Each row comes from the steps of one walk. Every step used is in the known rows, and no mark comes twice. Write the walk behind each row, first mark first.
Known rows
siviv-mimo: [  2.4  -0.1   4.5   8.9 -19.1   5.1 -17.1  -4.4   1.7   0.4 -21.8  -2.8
  23.5  20.5 -15.6  20.0   4.9   5.5  24.9   0.4  11.1   2.5]
mimo-fomade-kanibuf-felevi: [-20.6  -4.1 -24.3  24.9 -17.0   7.3 -16.6  -0.5   2.9  -0.4 -19.5  12.4
  17.2   2.9 -11.9 -23.8  18.8  14.7  14.6  20.8  14.3 -15.0]
felevi-kanibuf-fomade-mimo: [-12.7  -0.9 -26.7  23.4 -14.5   4.1   7.4   4.4  20.0  -4.4 -14.7 -18.4
  14.4  20.2  -6.5 -18.7  15.7   5.0  14.2  20.2   9.0 -18.4]
radav-vina-felevi: [ -1.5   7.6   8.5   0.4 -12.4  -7.2  -5.4  10.6  18.1   3.4 -15.4  -5.5
  24.5  20.0 -15.3  37.3   3.4  16.9 -16.0  -6.4  13.0   0.5]
vina-felevi-kanibuf-fomade: [-17.2   5.7 -12.3  18.5 -13.8  -2.5  12.7   3.4  23.0 -17.4  -6.8 -16.4
   4.6  29.5  -8.9  18.3   5.1  13.9   3.9  14.2  16.4 -19.6]
movaf-vina-felevi-kanibuf-fomade-mimo-siviv: [-18.1   1.3 -12.9  21.4 -12.1  -9.5  -1.7   4.7  11.6  -2.7 -17.5 -22.1
  17.0  19.4 -10.4  18.6  -4.6  16.9  -5.0   6.8  18.3 -19.6]
fomade-mimo-siviv-radav: [ -6.0   6.7 -15.9  12.5  -7.8  10.1 -30.3   0.2   4.0  25.7 -32.8   1.7
  35.7   2.5 -14.3   6.7  11.3   2.5  12.7  13.8   0.6  -7.1]
movaf-vina-felevi-kanibuf-fomade-mimo: [-14.1   1.2 -11.9  18.7 -21.9 -11.2   4.1   8.0  20.8 -10.1 -13.8 -23.3
   7.9  23.4 -10.5  11.0  -5.9  18.6  -7.6   4.8  17.7 -15.9]
felevi-kanibuf-fomade-mimo-siviv-radav-vina-movaf: [ -7.0   6.1 -24.8  21.1  -8.7  -0.6  -8.1   7.6   8.3  13.9 -20.1 -21.4
  31.0  11.8  -6.4  44.2  12.2   2.7   5.6  10.2   8.1 -14.6]
movaf-vina-radav-siviv-mimo: [ 10.6  -6.4   9.6   3.4  -2.4 -13.5  -4.8  -1.2   4.0 -13.5 -27.1  -5.9
  16.5  16.0 -18.0  57.5 -20.0  12.4  -0.6 -23.8   7.4  26.5]
movaf-vina-felevi-kanibuf: [ -7.0   2.0   3.0  16.8 -23.3 -12.4  10.3   5.0  17.5 -21.5 -14.0 -10.4
   6.7  26.3 -13.8  26.4 -11.2  22.6 -13.2  -7.2  19.4 -12.8]
mimo-fomade-kanibuf: [-21.6  -5.0 -19.1  13.2 -12.7   7.1 -13.0   0.1   1.7   3.5 -23.1  13.2
  18.2   7.6 -16.5 -24.1  16.6  14.6   2.1  13.7   9.9 -10.9]
felevi-kanibuf-fomade-mimo-siviv-radav: [-10.7   5.1 -28.1  27.0  -5.8   8.0  -4.3  -0.2  11.5   8.8 -20.0 -11.9
  27.8  12.8  -6.6  11.3  18.9  -1.3  24.9  26.6   7.6 -20.1]
radav-vina-felevi-kanibuf: [ -3.5   9.2   1.4   9.6 -13.7  -7.6   9.2  11.8  25.5  -4.4 -10.7 -10.8
  20.1  26.2 -11.3  38.8   5.6  15.6 -14.3  -3.0  15.8  -5.9]
radav-siviv-mimo: [  8.4   4.3   5.9   4.2  -7.3   3.3 -20.8  -6.5   5.2  -4.2 -22.7  -0.4
  24.8  17.8 -15.1  43.6   0.6   3.4  10.2  -4.4   9.2  14.1]
siviv-mimo-fomade-kanibuf-felevi: [-13.2  -1.7 -15.4  23.4 -20.0   8.6 -29.0  -4.3  -0.8   6.2 -19.7   7.5
  22.7   8.7 -12.4   2.1  15.6   8.5  33.7  16.2  16.9  -4.3]
felevi-kanibuf-fomade-mimo-siviv-radav-vina: [ -3.2   8.4 -22.9  22.8  -2.6   4.1  -4.4   5.5  13.6  15.5 -18.6 -15.0
  38.4  11.5  -6.3  29.1  23.3  -1.9  18.0  19.5   9.6 -14.6]
siviv-radav-vina: [ 13.8   8.3   4.7   6.8 -13.5   1.1 -11.5   4.3   9.7   9.6 -21.3   5.8
  38.3   9.5 -16.2  51.1  12.4   4.5   8.5  -1.3   6.4   3.1]
mimo-fomade: [-14.3  -9.9  -2.1  10.2  -6.1   3.6  -6.0  -2.3  -5.6   4.5 -23.6   3.1
  20.1  13.3 -20.5  -9.5  12.7  12.3  -1.9   9.8  12.6 -11.9]
felevi-kanibuf: [ -6.0   0.1 -10.5  20.6 -17.2   3.1  14.0   0.8  15.5 -16.7 -15.4  -4.3
  12.7  23.2 -10.4  -2.7  10.1   9.5   7.0   6.8  10.6 -14.2]

Write each row's walk
[ -6.6   2.3  -8.1   7.7  -3.4   5.4 -30.4  -5.9   1.8   4.7 -24.0   8.3
  24.9  10.9 -15.9  28.3   8.7   6.3   8.0   5.3  10.8  10.4]
radav-siviv-mimo-fomade-kanibuf
[ -7.4  16.2 -15.0  14.6  -6.3   1.6 -20.6   9.9  21.3  25.9 -23.5  -8.3
  35.7  11.1 -10.7  39.3  10.1   5.3  -0.4  11.0   6.1  -8.4]
fomade-mimo-siviv-radav-vina-felevi-kanibuf
[ 11.0   7.3   2.3   5.0 -19.3  -3.9 -14.7   7.1   4.1   7.4 -23.4  -1.5
  29.6   9.6 -15.7  67.4   0.6   9.9  -5.3 -12.7   6.3   3.1]
siviv-radav-vina-movaf
[-19.4  12.2 -22.5  21.9  -7.4   2.8  -8.7   3.3  22.4   8.8 -16.0 -15.2
  19.3  18.5  -8.3  30.7   9.5   6.3  11.0  23.7  10.2 -20.1]
vina-felevi-kanibuf-fomade-mimo-siviv-radav
[ -6.7  -6.5   4.5  10.0 -10.5   5.2 -20.2  -5.6  -7.9  10.8 -23.7  -1.7
  25.2  18.0 -19.9  14.2  10.7   6.3  18.5   6.7  16.0  -2.1]
siviv-mimo-fomade
[-11.3  -3.2 -20.7  11.1 -13.1   5.1  -9.8   3.5  10.0   7.6 -20.6 -14.1
  19.6  13.1 -11.5 -21.7  13.2   5.7  11.7  17.6   7.1 -10.5]
kanibuf-fomade-mimo
[-12.3   8.0 -12.8  23.0 -12.6  -7.0  -8.0   3.6  14.1   3.3 -18.9 -17.1
  22.1  15.8 -11.1  41.5  -3.2  12.9   4.0   9.8  15.7 -17.3]
movaf-vina-felevi-kanibuf-fomade-mimo-siviv-radav
[ -9.3  -3.0 -16.0  23.6 -12.4   3.1  18.1  -0.7  12.7 -18.7 -10.5 -13.2
  13.2  23.8  -7.6   0.1  15.5   6.2  16.5  16.1  13.7 -19.3]
felevi-kanibuf-fomade
[ -7.1  -2.3 -17.8  13.7   3.3  -0.5 -17.3  -1.7   9.4  -3.1 -23.7   6.9
  14.0   7.1 -11.5  35.5   0.4   7.6  17.4   1.7   6.9  22.6]
vina-radav-siviv-mimo-fomade-kanibuf-felevi
[  7.6   7.6   3.1  10.1  -0.5   3.9 -18.2  -1.0  -3.5  17.9 -27.2   6.9
  48.3   5.0 -15.3  54.8  14.5   3.5  12.1   2.5   7.6  -2.7]
mimo-siviv-radav-vina
[ -2.1  -6.8   0.8   1.1  12.4  -3.8  -9.0  -2.8   2.8   1.0 -27.3  -1.8
  16.3  16.3 -19.5  47.0  -5.0   5.8   2.4  -6.8   4.3  25.9]
vina-radav-siviv-mimo-fomade
[  3.9  -1.2   2.5   0.8 -18.6  -8.2  -6.8   9.3   1.0   0.8 -21.9  -9.8
  23.4  15.2 -14.6  39.3  -2.5  15.9 -19.4 -17.9   9.8   1.0]
radav-vina-movaf
[  6.0  -1.3   1.0   0.1   5.1  -3.8  -6.9  -1.6  11.1  -6.8 -25.7  -1.6
  14.8  18.0 -15.9  50.6  -9.2   5.1   7.6 -12.3   1.5  29.2]
vina-radav-siviv-mimo
[-15.3  -2.9 -21.0  14.3  -2.6   7.0 -16.2  -0.3   0.7  15.6 -25.6 -13.6
  29.3   8.9 -10.9 -14.7  15.0   4.0  14.3  20.6   7.7 -14.6]
kanibuf-fomade-mimo-siviv
[  2.2 -11.7   9.2   3.8   5.0 -13.7  -6.7  -2.3  -4.6  -5.2 -28.7  -5.1
  18.0  14.0 -21.9  54.0 -14.7  13.7  -5.6 -18.1  10.5  23.0]
movaf-vina-radav-siviv-mimo-fomade
[-17.1  -0.5 -28.0  25.4  -5.1   5.8   1.6   0.9  10.6   2.6 -18.6 -17.8
  23.0  16.4  -6.1 -12.4  17.2   3.5  15.8  24.9  10.1 -22.0]
felevi-kanibuf-fomade-mimo-siviv
[ -5.1   3.9 -18.4  10.2  -5.9  -0.1 -25.9   5.5  -1.9  26.2 -27.0 -18.0
  37.4   3.9 -11.0  42.1   9.1   3.7   5.0   7.7   7.0  -6.7]
kanibuf-fomade-mimo-siviv-radav-vina-movaf
[ -2.5   4.9 -15.9  12.2   0.0   4.5 -22.8   3.7   3.7  28.0 -25.1 -10.2
  45.1   3.9 -11.1  27.3  19.9  -0.7  16.2  17.5   6.6  -7.2]
kanibuf-fomade-mimo-siviv-radav-vina
[ -4.3  12.4  -6.0  19.1   1.7  -0.7  -4.5   1.6  10.6   9.3 -15.7  -9.0
  38.3  15.2 -10.0  71.2  14.8   4.1  13.9  13.8  15.3 -14.1]
mimo-siviv-radav-vina-felevi-kanibuf-fomade
[ -1.6  16.2 -13.7  13.7 -12.8  -1.9  -7.4  12.5  29.9  14.2 -12.8 -13.6
  27.8  17.1  -9.2  52.8  12.7   4.8   4.3  13.0   9.4  -7.1]
siviv-radav-vina-felevi-kanibuf-fomade-mimo
[-13.6  -2.8 -11.3  12.4 -15.1   8.8 -26.4  -3.6  -2.1   9.9 -23.2   8.5
  23.9  12.6 -16.2   1.5  14.4   8.4  21.5  10.2  13.6  -1.0]
siviv-mimo-fomade-kanibuf
[ -9.2  10.7 -14.2   9.3  -0.7   0.7 -25.4   6.7  11.8  28.2 -21.7 -13.4
  38.7   8.2 -11.4  41.0  13.3   3.5   7.6  17.2   7.7  -7.6]
kanibuf-fomade-mimo-siviv-radav-vina-felevi
